Each row comes from the steps of one walk. Every step used is in the known rows, and no mark comes twice. Write the walk behind each row, first mark first.
Known rows:
kubim, zadi, fino, tena, vobe: [-34 -8 60 6 0 26 -39 27 -21 21 -11 -28 -3 -30 -13 35 -7 -43 16 -17 -50 12 -17 18 -3 -11 -17 -16 0 1 17 33 10 36 -21 27 8 -13 -14 25 -6 -5 -22 -4 25 -30 2 -7 -21 -6 29 -3 21 -27 10 15 16 -39 8 -14 5 38 23]
vobe, rotak, kubim, zadi, fino, tena: [-14 10 -4 1 -33 5 -7 37 -2 19 -9 10 49 21 20 -11 -4 -26 38 -16 -20 20 23 7 -21 1 -9 -47 -5 -29 18 21 -5 -42 5 23 -33 -3 6 -2 13 14 -21 20 -20 -4 13 -34 44 -1 8 -39 -3 16 40 -4 -7 14 30 3 9 5 19]
vobe, tena, kubim, zadi: [-1 -35 -19 39 5 1 5 18 -4 -25 4 22 23 -6 -64 36 53 12 -3 30 3 6 14 4 52 7 28 29 -35 9 -1 -10 -6 -12 44 -21 14 3 -18 -13 9 -34 -8 -4 2 4 -39 -25 -26 -17 -17 11 -19 3 -9 26 32 -16 -29 6 13 -31 -6]
zadi, fino, vogi, vobe, rotak: [-1 19 -5 -55 -16 16 -2 -36 24 -2 21 -35 -40 -25 56 -31 -58 -26 -6 -15 -20 -21 -11 26 -37 -24 -30 6 42 -16 -33 33 10 23 0 9 30 22 -6 1 0 11 19 1 -10 16 59 73 0 3 24 -12 42 -13 -2 -18 -59 50 -3 9 1 38 -21]
rotak, fino: [-1 -12 -1 -29 16 8 12 -22 6 8 9 6 -29 6 34 -4 4 13 -38 -27 41 19 -15 -16 19 -7 23 19 7 8 -20 32 60 16 -17 32 -12 7 -4 -15 -26 21 -1 -37 7 26 -29 -15 -14 -10 -24 32 3 20 7 -28 -2 2 -9 -24 -18 39 -43]
zadi, vobe, rotak: [13 28 -13 14 -30 -7 36 -7 -5 36 23 -3 -18 15 27 -27 -15 7 -17 -25 -8 -25 14 -33 -26 -30 15 -4 -1 4 -37 0 2 -1 2 -4 20 5 26 9 -13 56 16 10 15 35 10 7 14 31 6 23 -3 9 -1 -10 -7 14 32 -21 -11 7 -9]
vogi, kubim, zadi, vobe: [8 -26 35 0 -3 -52 7 24 -4 1 -32 18 1 34 0 6 4 17 -13 17 43 -36 8 -22 19 -4 10 -9 -47 26 26 -53 -36 1 5 -27 19 -5 17 7 3 21 10 7 18 -21 3 -32 4 -11 -23 8 11 -6 -28 -7 19 1 21 15 7 -49 -8]
fino, vogi: [25 -40 -14 -49 8 -22 11 -18 1 10 23 -8 -25 -47 43 -23 -3 -3 -13 -3 19 10 -7 -21 -5 -6 10 53 24 22 -29 19 58 2 -9 4 16 13 21 1 -5 29 15 -30 59 34 37 -5 -18 30 13 25 -8 -9 -11 -14 -34 57 -27 2 -28 40 -41]
vuniz, gosak: [11 -28 -7 -31 -1 -39 4 -3 -2 36 32 -7 -52 -23 20 -5 11 -1 -46 -45 35 3 -31 -67 10 15 52 41 -11 23 -47 46 42 -14 22 7 22 18 -11 -8 10 33 -28 -59 62 48 18 -28 -58 10 -26 28 10 17 -21 -24 41 -1 -1 -13 -40 23 -54]
kubim, zadi, fino, vogi: [2 -41 34 -36 -16 -9 -22 15 -5 9 -11 -8 8 -14 37 16 -28 -43 -5 17 -11 -1 -17 8 -3 -30 0 20 -19 13 10 11 36 -8 -7 18 39 4 -3 4 3 24 3 -9 41 11 15 5 -5 0 -1 1 22 -36 -2 -18 -54 35 -11 7 -10 51 -19]
tena, kubim, zadi, fino, vogi, vobe, rotak: [-3 29 -3 -22 -9 12 -33 16 10 -16 -8 -36 -8 -14 -4 10 -23 -23 8 22 -27 -21 11 44 -9 0 -35 11 22 -19 0 -18 -34 -2 18 -18 21 8 -29 -7 8 -27 7 9 -23 -33 32 85 -24 -8 6 -16 37 -35 -12 17 -45 0 -31 22 21 -19 37]
vobe, rotak, kubim, zadi, fino: [-8 1 -8 -6 -15 2 -4 24 3 16 -12 16 51 57 19 5 -24 -3 -16 -23 8 19 18 3 -4 -11 9 -44 -42 -21 5 16 -9 -32 10 28 -11 2 -8 -19 13 10 -16 6 5 18 -28 -14 30 -21 -8 -23 4 20 33 -27 2 18 21 -6 29 15 13]
vogi, kubim, zadi, fino, tena, vobe: [-38 -9 60 -12 6 -2 -42 27 -10 15 -40 -31 -16 -23 -8 22 -15 -15 27 2 -1 -4 -26 12 7 14 -32 -35 -3 11 36 10 -33 24 -12 4 -9 -13 -13 17 10 -27 -20 -9 -9 -46 10 -17 -20 -21 25 -4 43 -6 0 16 38 -30 19 17 16 6 31]
vuniz, tena, kubim, zadi, fino: [-29 -10 49 9 -5 -13 -33 48 -20 16 -36 -4 -12 4 -49 28 16 -46 -23 -22 19 22 -50 -7 45 29 -14 0 -49 20 -26 16 29 -1 35 -40 -12 -9 -42 -18 7 -16 -40 -18 0 -19 -31 -1 -5 -28 -42 12 35 -38 -11 4 26 -31 2 -12 3 -40 -1]
zadi, kubim: [3 -42 30 6 -16 -28 16 9 4 5 7 32 -34 3 25 -7 -9 -24 -34 -17 27 4 -22 -5 41 -23 22 6 -12 15 -17 19 50 13 -7 -10 4 -4 26 3 10 31 -9 -20 34 26 -12 -30 -3 11 5 23 5 23 16 11 -16 13 5 12 -20 34 -21]
vobe, rotak, kubim: [12 4 -60 -11 7 -9 40 -13 13 28 17 13 23 29 35 -31 -2 35 -38 -40 39 30 29 -31 -8 16 16 -11 -1 -13 -24 16 8 -26 16 18 -32 9 14 -18 -13 18 5 -10 15 39 0 -26 15 3 14 0 -28 41 20 -21 19 50 11 -5 5 10 -22]
zadi, vobe, rotak, fino: [14 42 -16 15 -11 17 26 -37 -4 9 28 5 -12 25 31 -22 -9 26 -12 -31 9 -10 -3 -14 -39 -30 8 -26 14 -8 -15 1 10 4 -17 12 -8 3 16 -6 -21 30 15 7 -27 28 -8 26 31 11 -13 17 -7 16 23 -15 -2 -10 27 -32 -8 19 2]
kubim, zadi, vobe, rotak, fino: [13 43 2 34 -21 7 12 -3 -5 1 10 13 30 42 15 -6 3 11 6 7 -19 -15 10 -8 -24 -19 20 -20 -26 -9 16 -31 -3 6 -11 14 4 -12 9 -2 -11 25 9 24 -28 3 -43 27 26 9 -26 -7 -19 2 18 -27 -9 -37 10 -20 4 -14 11]
kubim, zadi, vobe: [5 -24 31 23 -8 -31 7 20 -8 16 -6 16 -2 33 -8 11 3 -10 -17 1 -10 -17 2 -29 13 -15 33 19 -50 16 11 -26 6 14 0 -15 45 -6 14 16 -15 53 6 -3 36 0 -19 -24 -3 1 -15 4 -14 -15 -17 -12 -8 -11 9 -22 -14 -3 -16]
tena, vobe, rotak, kubim, zadi, fino: [-19 29 3 18 11 27 -23 7 -12 22 -20 -9 40 34 0 30 -35 6 -29 -25 -20 28 -1 11 -5 18 -5 -62 -25 -25 23 6 -28 0 -3 23 -26 -16 -32 -14 7 -30 -13 11 0 -3 -21 -6 9 -23 26 -15 -7 14 42 -16 27 -5 10 0 31 31 35]
kubim, zadi, fino: [-20 -41 52 -21 -11 -11 -25 38 -14 24 -13 2 6 27 26 35 -13 -45 -37 -15 1 6 -7 -2 27 -33 20 -4 -54 16 2 26 34 13 9 27 36 -1 -15 -2 -6 36 -9 -17 35 9 -27 -10 -10 -30 -21 6 26 -22 13 -20 -16 -2 -1 -22 7 39 -20]
vogi, vobe, tena, kubim: [-4 -10 -31 16 28 11 20 -32 34 -49 9 6 -44 -23 -54 2 26 22 -23 6 13 -14 3 18 50 8 0 28 29 -3 -42 10 -18 19 36 -20 12 13 -21 -5 -1 -42 7 -2 -17 -11 1 1 -32 -25 -1 7 15 24 -18 40 21 8 -18 0 0 -30 -18]
vogi, vobe, tena, kubim, zadi: [-15 -23 -15 28 21 7 7 -2 29 -55 1 12 -14 -4 -70 27 40 1 -5 34 -12 -16 12 21 62 20 7 34 -7 -1 -2 -12 -41 21 39 -21 27 -2 -26 -1 10 -50 12 10 -20 -28 -30 8 -33 -31 -11 -18 -5 9 -33 34 14 -18 -34 12 18 -57 -20]
tena, kubim: [2 -24 -24 -8 25 -2 -2 13 -3 17 1 7 -22 -4 -15 5 22 20 -42 -19 56 12 -1 -27 48 12 22 27 6 15 -41 13 39 -1 15 -16 5 13 -10 -13 -21 7 -7 -43 38 7 -4 -20 -47 -2 -5 42 15 -11 -15 18 25 1 -17 -10 -7 2 2]
vobe, rotak, fino, vogi, kubim: [18 17 -44 -47 7 1 19 -40 13 -22 14 -13 -4 -26 57 -51 -12 43 5 22 48 2 12 6 -33 17 -26 7 41 6 -2 -13 5 -13 -9 0 -53 16 17 -20 11 -11 18 -9 -46 25 23 38 5 14 3 3 4 23 -6 -23 -15 29 -18 26 0 -10 -20]

Which walk is each row?
[-28 -5 35 8 22 10 -43 17 -17 12 -31 -15 19 -1 -24 23 -21 -9 14 -16 -25 34 -16 5 8 12 -12 -38 8 -10 37 22 -8 -4 -28 21 -30 -20 -12 13 3 -22 -30 8 23 -38 0 -61 12 -14 32 -15 -1 1 32 10 31 -8 33 4 5 35 31] : rotak, kubim, zadi, fino, tena, vobe
[-21 -25 14 25 -9 24 -10 23 -4 -20 -11 15 15 4 -57 41 29 -26 5 14 4 8 -1 26 46 -19 14 -16 -40 1 -2 3 -4 -13 47 -2 18 -1 -35 -16 20 -34 -29 -3 -9 -4 -25 -14 -5 -38 -22 7 26 -12 13 19 13 -12 -11 1 23 2 19] : vobe, tena, kubim, zadi, fino
[4 -38 -7 3 21 -12 -14 36 -6 16 -20 20 18 14 -32 26 32 7 -21 11 26 6 6 -17 51 20 19 23 -37 16 -8 -12 16 -7 21 -21 5 -2 -21 -13 -18 -1 -11 -28 35 -5 -30 -10 -45 -18 -22 19 1 -18 -17 24 22 -21 -30 -5 11 -28 11] : tena, kubim, zadi
[-29 34 21 19 -23 39 -31 36 -30 33 6 -36 15 -19 -7 10 -12 -41 32 -20 -73 -1 0 8 -27 -11 -20 -34 -1 -18 8 20 -17 26 -5 18 -4 -19 -11 12 3 -4 -6 21 -8 -20 -8 41 -15 0 28 -8 10 -15 18 13 6 -40 3 -24 15 28 33] : kubim, zadi, fino, tena, vobe, rotak
[4 47 8 26 -19 -4 2 4 -7 -8 -7 4 18 18 5 -32 18 13 69 21 -8 -31 18 -1 -48 10 -21 -37 10 -3 37 -35 -50 -15 -23 -9 -41 -12 34 11 12 6 4 38 -73 -27 -2 11 45 17 -19 -24 3 22 2 -2 9 -37 32 6 4 -62 23] : vogi, kubim, zadi, vobe, rotak, fino, tena
[0 39 -52 9 4 42 1 7 2 8 24 -5 -2 -18 -6 -25 34 7 30 -20 15 15 4 2 -21 24 -14 -7 60 -15 -23 20 24 -27 -8 -2 -55 12 3 -14 -18 -7 -15 -6 -44 -7 6 27 -7 21 -4 18 -3 16 18 25 10 -26 -9 -17 -2 -13 52] : vobe, rotak, fino, tena, kubim
[17 -26 -8 -47 25 -23 8 -36 25 -15 14 -19 -51 -47 40 -26 -19 -3 -14 6 7 -16 -6 -1 -6 6 -12 66 49 13 -26 19 23 26 -12 -2 31 18 8 19 -13 15 36 -21 28 1 53 19 -30 19 23 7 5 -2 -32 -4 -48 43 -30 12 -31 15 -54] : fino, vogi, vobe
[19 -17 7 18 10 -35 10 14 0 11 -25 35 25 54 -15 4 -5 23 -15 -3 24 7 10 -24 11 -5 23 -5 -39 4 32 -27 -15 -20 -12 0 8 -10 18 8 -11 28 4 11 41 -6 -5 -72 36 4 -9 -10 -40 9 -1 -10 14 15 38 7 -12 -15 -12] : rotak, kubim, zadi, vobe
[7 51 5 36 -25 17 1 7 -9 6 17 0 21 9 7 -17 12 -16 58 3 -50 -24 18 3 -51 -17 5 -23 7 -17 18 -15 -13 -5 -27 15 -13 -11 29 14 -8 30 10 45 -45 -14 -3 16 39 24 -19 -23 -31 -7 11 -2 -7 -39 20 -31 -8 -22 22] : kubim, zadi, vobe, rotak, fino, tena
[18 27 -22 36 -16 -1 2 31 -18 21 -5 17 21 34 -37 15 21 12 -8 5 -13 -27 28 -6 7 2 14 -5 -22 0 -1 -47 -37 -17 22 -46 14 -5 7 -9 -15 9 1 15 -2 -13 -16 28 -5 7 -11 7 -9 -17 -10 22 15 -34 3 -10 16 -51 52] : tena, kubim, zadi, vobe, rotak
[10 32 -20 -14 18 20 -4 -38 -5 -25 -4 -28 20 -28 18 -5 -5 49 14 43 -7 2 -9 33 -36 41 -35 -6 22 -4 45 -38 -41 12 -21 -16 -47 -16 -9 -16 12 -65 12 -4 -53 -17 -17 53 -19 12 14 -12 -13 14 -16 -8 5 -26 -39 29 24 -25 14] : tena, vobe, rotak, fino, vogi, kubim, zadi
[14 47 -38 -5 26 39 7 -63 -5 -13 43 -36 -13 -51 29 -16 -25 39 -7 -2 -19 16 -22 16 -46 12 -23 15 60 -6 -10 8 21 22 -35 25 -34 0 -2 -9 3 -30 17 -12 -14 23 -1 56 -14 43 34 21 -25 3 10 -12 -5 -7 -31 -11 -10 47 7] : tena, vobe, rotak, fino, vogi
[35 42 -9 13 -22 6 13 -27 -15 -15 18 3 27 8 29 -20 -5 12 35 27 -28 -17 5 14 -54 -12 -3 7 5 -5 25 -46 -4 -6 -24 2 -3 -5 26 2 -4 22 22 29 -23 7 3 39 44 40 -11 -12 -41 -16 2 -16 -42 -5 -6 -4 -3 -6 5] : kubim, zadi, vobe, rotak, fino, vogi
[20 29 -47 -29 -1 16 22 -54 6 -1 39 -8 0 -24 68 -44 -9 16 6 -1 12 10 3 4 -45 -4 -4 18 38 -7 -15 18 47 -13 -23 23 -22 11 16 -22 -8 8 20 -13 -20 43 12 40 5 36 2 9 -17 10 6 -24 -39 22 -26 -2 -10 30 -21] : vobe, rotak, fino, vogi
[-23 -33 59 -10 -26 -10 -28 47 -19 34 -8 -5 7 -3 14 21 5 -68 27 -5 -23 1 -5 -4 4 -25 8 -5 -17 1 8 36 32 -2 -7 28 26 -1 6 17 1 29 -20 -8 14 -8 10 -27 6 -20 -7 -6 16 -23 9 2 -26 -7 15 -15 -9 30 -4] : kubim, zadi, fino, tena
[2 -24 -2 -20 24 0 2 -36 33 -79 -11 5 15 -10 -16 5 -27 -13 26 36 -17 4 3 46 12 -11 -19 -1 15 -20 23 1 -35 -13 7 18 4 6 -14 11 42 -43 7 29 -22 -10 24 -27 45 -21 20 -53 1 17 10 -11 -26 57 4 43 1 11 -39] : rotak, kubim, zadi, fino, vogi, vobe, tena
[-5 -17 -18 -5 17 -4 -8 22 -6 24 3 -1 -32 -35 -20 -8 34 -2 20 -20 32 10 1 -32 23 20 3 29 33 9 -33 29 31 -15 -5 -16 -10 10 14 8 -20 9 -11 -30 18 -14 34 -32 -34 11 5 31 9 -8 -17 40 14 0 2 -6 -21 -4 27] : fino, tena, kubim
[2 -26 21 -51 25 -17 -19 -12 30 -32 -30 -10 7 14 21 8 -43 -14 -11 14 2 12 -1 28 6 2 -25 4 11 -8 28 -5 -2 -11 -22 21 0 4 -14 8 17 -19 6 2 15 -27 45 -12 17 -21 12 -41 14 -1 0 -19 -41 49 -5 36 -2 15 -17] : rotak, kubim, zadi, fino, vogi, vobe
[-9 40 -19 -13 6 33 9 -30 26 -16 34 -21 -43 -10 36 -40 2 -6 27 -10 -25 -13 14 8 -29 8 -27 6 63 -31 -14 43 5 22 -25 29 -27 16 6 6 -10 2 18 17 -69 -7 12 48 -1 3 3 -25 -3 27 10 -5 -15 -16 -3 -15 -9 -4 -25] : vogi, vobe, rotak, fino, tena
[1 17 -33 26 23 8 6 -3 -1 13 3 -5 52 22 -15 16 -9 45 -31 -12 -19 33 18 -5 2 44 6 -21 -20 -10 24 -12 -34 2 -1 8 -38 -21 -13 -19 -4 -31 12 12 18 10 -36 -15 -15 -3 31 -19 -42 25 15 -9 38 -9 -11 -2 29 -11 15] : tena, vobe, rotak, kubim, zadi
[15 -56 7 -48 10 -48 9 5 10 -5 -25 0 12 -21 31 -14 11 5 -1 51 36 -12 5 -7 3 26 -9 43 -19 30 24 -31 -1 -18 4 -16 -1 5 14 -5 13 -5 18 -16 18 2 14 -4 -26 7 -2 -1 8 -9 -49 -21 -19 29 -29 38 1 -30 -40] : fino, vogi, kubim, zadi
[-20 -17 20 14 5 22 -21 7 21 -49 -19 -4 -10 6 -64 47 7 -26 -8 21 -14 -21 4 50 59 -14 -2 1 -18 -6 -13 4 -33 21 40 -12 40 2 -50 -2 23 -41 -13 16 -35 -32 -16 14 -15 -46 -11 -15 44 -5 -9 25 2 -16 -16 9 21 -20 2] : vogi, vobe, tena, kubim, zadi, fino
[-1 -1 -24 45 -2 0 27 -17 -3 -21 16 32 -21 -19 -65 1 23 20 4 0 17 -16 -3 2 16 -22 24 -2 3 9 -33 -21 -4 -12 31 -34 14 2 18 8 -5 -6 -2 3 4 10 9 -29 16 5 -4 34 -1 8 -10 37 39 3 30 4 -18 -16 15] : zadi, vobe, tena, kubim
[10 70 -33 33 -5 31 -2 -7 -19 10 13 0 -12 -7 -27 -27 21 21 51 -20 0 -8 -5 -1 -42 -1 -11 -29 59 -15 -16 0 -5 -23 -24 -18 -40 5 22 9 -20 0 -13 18 -60 -18 26 19 26 27 1 16 -6 8 15 30 20 -38 25 -20 -3 -24 71] : zadi, vobe, rotak, fino, tena, kubim
[29 -24 31 -17 -1 -57 7 2 -1 -9 -24 5 2 -12 11 -16 -3 25 15 44 24 -35 -2 -11 -15 -1 -14 23 -12 30 32 -56 -29 -9 -13 -35 18 -9 34 13 13 18 23 8 21 -16 39 -18 17 16 -1 2 2 -15 -45 -2 -16 24 2 36 -10 -36 -12] : fino, vogi, kubim, zadi, vobe
[3 21 -16 -2 7 19 -17 -10 -15 -2 -12 -19 37 -10 11 13 -35 13 6 4 -28 24 -10 27 -33 8 -30 -31 9 -24 26 -7 -25 -14 -18 9 -32 -9 -12 -8 14 -40 -4 12 13 -1 8 17 25 2 40 -18 -20 0 31 -7 -8 19 -9 25 23 37 40] : tena, vobe, rotak, kubim, zadi, fino, vogi
[-6 -30 43 -43 -5 -13 -27 3 19 -23 -11 -19 -20 -18 27 13 -35 -41 -7 19 -23 -23 -5 30 -2 -13 -21 28 1 4 14 10 4 26 -5 16 46 6 -20 19 7 -2 8 -1 18 -17 28 36 -14 -9 3 -15 34 -28 -10 -9 -62 25 -23 16 -9 24 -27] : kubim, zadi, fino, vogi, vobe
[11 -9 -2 31 -13 -8 48 -36 5 -13 32 26 -28 -10 -20 -8 9 15 0 -7 1 -20 1 -14 -3 -45 31 2 -5 9 -35 3 3 17 22 -3 37 6 30 22 6 20 13 15 21 30 -1 -41 25 10 4 22 -7 17 0 2 12 28 39 -11 -17 15 -35] : zadi, vobe, tena
[16 -16 -7 48 -4 -10 33 -20 10 -30 4 42 41 33 -47 1 13 25 13 12 5 4 20 -3 20 -16 31 -15 -31 -3 23 -31 -43 -20 10 -6 8 -10 16 12 22 -4 2 37 14 13 -14 -84 70 -5 1 -24 -51 32 8 -5 30 25 36 6 -5 -20 -16] : rotak, kubim, zadi, vobe, tena
[-9 69 -10 26 14 40 17 -38 -18 17 28 -34 -26 -24 -15 -25 4 23 -26 -35 -6 34 -55 -13 -24 53 -23 -13 7 -8 -35 35 32 35 -5 -9 -67 -13 -29 -24 -3 -42 4 -4 -45 24 -48 42 -5 9 3 19 -25 9 7 -17 44 -40 -9 -36 -4 -17 -31] : vuniz, tena, vobe, rotak, fino
[7 -10 7 32 0 -19 -15 29 -16 17 -27 26 3 21 -48 32 20 11 -12 1 12 -14 10 -16 35 1 19 11 -38 22 2 -41 -10 -3 5 -39 30 -11 1 4 -22 15 -6 -3 34 -21 -8 -17 -15 4 -21 19 -2 -25 -24 21 22 -31 3 -3 -5 -33 32] : tena, kubim, zadi, vobe
